Each row was made from one walk, in order. Every step used is in the known rows, and no mark comes twice. Write each row's walk.
Known rows:
bekepom lufa: [+0.30,+0.63,+0.34,+0.80,-0.32,+0.53,-0.12,+0.56,+0.40,+0.37,+0.75,+2.03,+0.04,-0.05,+0.27,+0.23,-0.02,-1.05,+0.20,+1.60,+0.93,-1.26]
piru masobas gavu bekepom: [+0.79,-2.29,+0.62,+4.13,+0.19,+0.52,-0.14,+1.81,-3.25,+1.65,-1.24,+0.60,+1.18,+0.65,+2.19,+0.29,+1.55,-0.44,+1.57,-0.17,-0.72,+0.75]
purovu mumi masobas: [+1.63,+1.44,-0.36,-1.35,-1.32,-1.42,+0.70,-0.90,+0.13,-0.72,+0.09,+0.16,-0.87,+1.65,-1.55,+0.41,+0.58,+0.08,+2.14,-0.18,+0.28,+0.07]
lufa purovu: [+0.13,-0.51,+0.38,-0.10,+0.00,-1.37,+0.43,-0.13,+1.33,-0.91,-0.12,+0.22,-0.53,-0.48,+0.17,+0.82,+0.18,+0.00,-0.62,+0.38,-2.99,+0.31]
purovu lufa bekepom: [+1.20,-0.05,-0.09,-1.39,-0.57,-1.56,-0.12,-0.29,+0.68,-0.06,-0.93,+0.08,-0.02,+0.76,+0.93,+1.73,-0.23,+2.57,-0.12,+0.54,+1.76,+0.52]
mumi masobas gavu bekepom: [+1.92,-0.42,+0.53,+3.44,+0.47,+1.08,-0.05,+1.34,-0.23,+0.52,-0.97,+0.61,+0.96,+1.29,-1.67,+0.51,+1.57,-0.36,+2.75,+0.97,-0.88,+0.11]
purovu lufa: [+0.20,+0.44,-0.22,-1.15,-0.33,-1.20,-0.27,+0.40,-0.74,+0.33,+0.45,-0.90,+0.19,+0.20,+0.38,+0.63,-0.02,+2.20,-0.38,-1.12,+0.65,+1.24]
piru masobas mumi purovu lufa: [+2.33,-2.65,+0.17,+3.08,-0.91,-1.83,-1.72,+1.18,-3.02,+1.55,+1.73,-0.68,+0.01,-0.27,+3.10,+0.09,+0.76,+1.79,+1.56,-0.17,+1.01,+2.36]
piru masobas: [+0.63,-2.07,+0.13,+0.65,+0.13,-0.62,+0.52,+0.42,-2.12,+0.26,-0.50,+0.01,-0.05,+0.20,+2.22,+0.10,+0.32,-0.05,+0.55,-0.18,-0.06,+0.10]
lupo masobas mumi purovu lufa: [-0.89,-1.11,+0.12,+2.30,-0.64,-2.04,-2.23,+0.94,-1.35,+1.30,+2.21,-0.65,+0.14,-0.55,-2.08,-0.01,+0.64,+1.80,+1.59,+0.38,+0.62,+2.55]
purovu mumi masobas lufa: [+2.25,+1.68,-0.33,+0.89,-1.65,-0.93,+0.50,-0.37,-0.43,+0.63,+0.84,+0.24,-0.62,+1.71,-1.22,+0.97,+1.45,+0.73,+2.62,-0.44,+0.76,-0.40]
gavu bekepom lufa purovu mumi masobas piru: [+2.46,+1.89,+0.23,+2.32,-1.41,+1.58,+0.84,+0.75,+1.59,+0.46,+1.74,+2.16,-1.34,+3.10,-1.19,+1.58,+2.69,-0.44,+2.51,+2.46,-2.47,-0.36]
lupo masobas zabus: [-2.22,-0.12,+0.15,+0.08,+1.57,+1.94,-0.07,+0.25,+0.12,+1.62,-0.11,+0.06,-1.05,-0.42,-3.75,-0.08,+0.67,+0.37,+0.53,+0.62,-0.30,+1.29]
masobas lufa: [+0.60,+0.14,-0.01,+2.27,-0.34,+0.36,-0.12,+0.62,-0.57,+1.29,+0.93,-0.01,+0.16,+0.11,+0.18,+0.66,+0.97,+0.51,+0.46,-0.19,+0.46,-0.52]
piru masobas zabus: [+0.98,-1.60,+0.14,+0.83,+1.10,+2.07,+0.40,+0.51,-1.51,+1.87,-0.53,-0.09,-1.16,-0.15,+1.43,-0.15,+0.72,+0.46,+0.49,+0.10,+0.21,+1.11]
piru masobas gavu bekepom lufa purovu: [+1.26,-2.12,+1.40,+4.78,-0.15,-0.28,+0.18,+2.22,-1.49,+1.12,-0.72,+2.89,+0.75,+0.19,+2.73,+1.08,+1.80,-1.52,+1.31,+1.77,-2.73,-0.17]
lupo masobas gavu bekepom: [-2.50,-0.78,+0.70,+3.27,+0.54,+0.28,-0.62,+1.50,-1.67,+1.44,-0.78,+0.64,+1.38,+0.45,-3.00,+0.23,+1.48,-0.34,+1.60,+0.46,-1.25,+1.02]
gavu masobas lufa purovu: [-1.98,-0.49,+0.54,+1.91,-0.03,-1.13,+0.52,+1.37,-0.24,+0.29,+0.46,+0.38,-0.89,-0.49,+0.56,+1.25,+1.97,+0.64,+0.48,+0.20,-3.75,-0.04]
piru masobas mumi: [+0.98,-2.58,+0.37,+3.53,-0.77,-0.22,+0.09,+0.29,-2.50,+1.64,+0.03,+0.23,-0.30,+0.88,+2.23,+0.17,+1.00,+0.12,+1.34,-0.82,+0.43,+0.98]
piru masobas gavu: [+1.02,-2.22,+0.78,+0.45,-0.26,-0.68,+0.09,+0.81,-2.94,+1.85,-2.18,+0.54,+0.79,+0.35,+1.71,+0.05,+0.11,-0.97,+1.23,-0.47,-0.01,+1.02]
mumi purovu gavu bekepom lufa: [+1.47,+1.02,+0.13,+5.47,-0.13,-0.46,-1.01,+2.13,-0.58,+0.06,+2.85,+2.31,+2.89,-0.74,+0.97,-0.54,+1.61,-1.90,+1.28,+2.46,+0.29,-1.66]
piru masobas gavu bekepom lufa: [+1.10,-1.57,+0.96,+4.87,-0.16,+1.04,-0.29,+2.44,-2.86,+1.92,-0.53,+2.72,+1.31,+0.78,+2.51,+0.48,+1.56,-1.54,+1.93,+1.49,+0.16,-0.63]
bekepom lufa purovu mumi masobas: [+2.09,+1.62,+0.41,-0.73,-1.70,-2.30,+1.00,-0.39,+1.95,-1.28,+0.65,+2.33,-1.41,+1.02,-1.04,+1.24,+0.64,-0.93,+1.72,+1.77,-1.69,-0.94]
gavu masobas: [-2.61,-0.20,+0.21,-0.24,+0.43,-0.16,+0.26,+0.83,-1.10,-0.13,-0.31,+0.13,-0.71,-0.04,+0.24,-0.12,+0.76,+0.02,+0.65,+0.15,-1.31,+0.07]

Which walk is each row?
[-0.88,-0.79,+0.06,+2.22,-0.81,-1.48,-2.07,+1.78,-2.02,+1.15,+1.95,-0.50,-0.53,-0.51,+1.09,-0.13,+1.34,+1.78,+1.63,+0.15,-0.16,+2.32] => gavu masobas mumi purovu lufa
[+0.52,-0.11,+1.13,+4.14,-0.31,+0.22,-0.42,+1.78,+0.64,+0.86,-0.15,+2.87,+0.81,+0.13,+0.50,+1.00,+1.48,-1.40,+0.72,+1.98,-2.69,-0.43] => masobas gavu bekepom lufa purovu
[-1.12,-1.24,+0.31,+3.38,-0.42,-0.38,-1.85,+1.28,-1.28,+0.81,+1.46,+0.38,-0.70,-0.63,+0.74,-0.59,+1.42,-0.32,+2.10,+1.29,-0.79,+1.04] => gavu masobas mumi purovu
[+0.26,+0.10,+0.65,+4.19,-0.04,+0.34,+0.12,+1.53,+1.46,-0.68,+1.48,+2.25,-0.01,-0.16,+0.97,+1.12,+1.72,-0.55,+0.08,+2.17,-2.63,-1.08] => gavu bekepom lufa purovu
[+0.37,-0.12,+0.18,+2.74,-0.35,-2.26,-0.62,+1.27,-0.91,+0.76,+0.39,+1.32,+1.88,-0.58,+1.17,+1.00,+1.57,-0.38,+2.00,+2.21,+0.37,-1.31] => mumi purovu gavu masobas lufa bekepom
[+1.82,+0.88,+0.11,-1.50,-1.29,-2.68,+1.19,-1.02,+1.61,-1.60,-0.14,+0.38,-1.37,+1.12,-1.37,+0.96,+0.61,+0.10,+1.51,+0.12,-2.71,+0.48] => lufa purovu mumi masobas
[+0.43,+0.06,+0.72,+0.71,-0.35,-0.83,+0.28,+0.44,+1.83,-0.55,+0.63,+2.19,-0.49,-0.60,+0.51,+0.92,+0.18,-1.10,-0.33,+1.97,-2.04,-1.00] => bekepom lufa purovu
[+1.77,+1.36,+0.15,+2.06,-1.28,-0.34,+0.04,+0.45,-1.00,+0.67,-0.70,+0.80,+0.41,+2.27,-1.56,+0.42,+1.79,-0.23,+3.22,-0.27,-0.42,+0.67] => purovu mumi masobas gavu bekepom
[-2.19,+1.06,+1.07,+2.62,-1.47,-1.99,-0.32,+1.15,-0.61,+0.95,+0.06,+3.14,+0.23,+0.83,-2.27,+1.19,+1.78,-1.19,+1.89,+1.16,-2.75,+0.47] => lupo masobas gavu bekepom lufa purovu mumi
[-2.08,-0.55,+1.45,+3.89,+0.17,-0.62,-0.26,+1.98,+0.13,+0.89,-0.14,+2.91,+0.90,-0.11,-2.44,+1.16,+1.64,-1.43,+1.32,+2.32,-3.24,-0.12] => lupo masobas gavu bekepom lufa purovu
[+1.38,-0.12,-0.32,-0.48,-0.23,-1.51,-1.81,+1.00,-0.51,-0.10,+1.57,-0.96,+0.33,-1.08,+0.77,-0.13,-0.30,+1.54,+0.12,+0.60,+0.63,+1.38] => mumi purovu lufa
[+3.25,+1.14,-0.02,+0.70,-1.98,-1.43,+0.63,-1.06,+1.04,+0.16,-0.49,+1.15,-0.83,+2.35,-0.71,+2.11,+1.23,+1.09,+2.93,+1.17,+1.87,-1.08] => purovu mumi masobas lufa bekepom
[+2.44,-0.67,-0.05,-0.73,-0.53,-1.94,-1.73,+0.31,+0.89,-0.42,+0.14,+0.00,+0.15,-0.50,+1.47,+1.08,-0.46,+2.00,+0.53,+2.24,+1.83,+0.70] => mumi purovu lufa bekepom
[+0.60,+1.01,+0.53,+1.00,-0.60,-2.57,+1.17,+0.49,+0.93,-0.29,+0.66,+2.51,+1.77,-0.57,+0.28,+0.69,+0.39,-1.78,-0.30,+0.95,-2.01,-1.39] => bekepom lufa purovu gavu
[+0.57,+0.51,+0.15,+6.04,-0.34,-1.54,+0.89,+1.43,-0.44,+0.50,+1.81,+0.48,+2.40,+0.11,+0.53,+1.32,+2.92,+0.30,+0.23,-0.65,-3.08,-0.74] => masobas lufa purovu gavu bekepom
[+2.42,+1.31,+0.01,-2.07,-1.40,-0.17,+1.22,-0.82,+1.52,+0.25,+0.09,-0.06,-1.81,+2.70,-1.77,+1.21,+1.25,+0.07,+1.78,+0.64,-2.83,+1.22] => lufa purovu mumi masobas piru
[+0.12,-0.23,+0.45,+3.42,-0.04,+1.00,-0.69,+1.40,-1.19,+1.33,-0.73,+0.62,+1.28,+0.59,-0.02,+0.12,+1.30,-0.36,+1.06,+0.06,-0.68,+0.62] => masobas gavu bekepom
[+1.44,-1.53,+0.46,+3.14,-0.58,-3.21,+1.63,+0.81,-2.09,+0.95,+0.33,+0.47,+2.00,-0.19,+2.40,+1.26,+1.66,-0.38,+0.36,-1.03,-2.53,-0.42] => piru masobas lufa purovu gavu
[-1.30,+0.21,-0.03,+0.84,+0.16,-2.27,-0.56,+1.46,-1.82,-0.20,+0.95,+0.45,+1.76,-1.29,+0.48,-0.85,+0.85,-1.33,+1.18,+0.87,-1.33,-0.11] => mumi purovu gavu masobas
[-2.18,+0.26,+0.17,+2.97,-0.82,-1.69,+0.54,+0.63,-2.36,+1.49,+0.50,+0.78,+1.36,+0.63,+0.09,-0.19,+1.87,-0.56,+1.54,-1.33,-0.91,+0.68] => purovu gavu masobas mumi
[+0.46,+0.46,+0.80,+4.29,-0.31,+1.48,-0.78,+1.91,-0.77,+1.67,+0.01,+2.57,+1.15,+0.52,+0.26,+0.28,+1.27,-1.40,+1.40,+1.66,+0.33,-0.75] => masobas gavu bekepom lufa
[+1.71,+0.56,+0.20,+8.30,-1.05,-0.25,-1.59,+1.97,-1.02,+1.48,+3.57,+2.60,+2.56,-0.16,+1.10,-0.28,+2.26,-1.70,+2.22,+1.93,+0.75,-0.84] => masobas mumi purovu gavu bekepom lufa
[+2.49,-0.14,+0.09,+2.25,+0.08,+0.38,+0.55,+0.56,+0.41,+0.50,+0.62,-0.01,-0.10,+0.78,-1.49,+0.88,+1.15,+0.40,+2.08,+0.68,+0.24,-0.96] => mumi masobas lufa
[+1.85,+1.55,+0.41,+2.90,-1.33,-0.98,+0.76,+0.58,+1.64,-1.46,+1.61,+2.41,-0.85,+1.46,-0.56,+1.28,+2.18,-0.44,+2.29,+1.98,-2.37,-1.12] => gavu bekepom lufa purovu mumi masobas
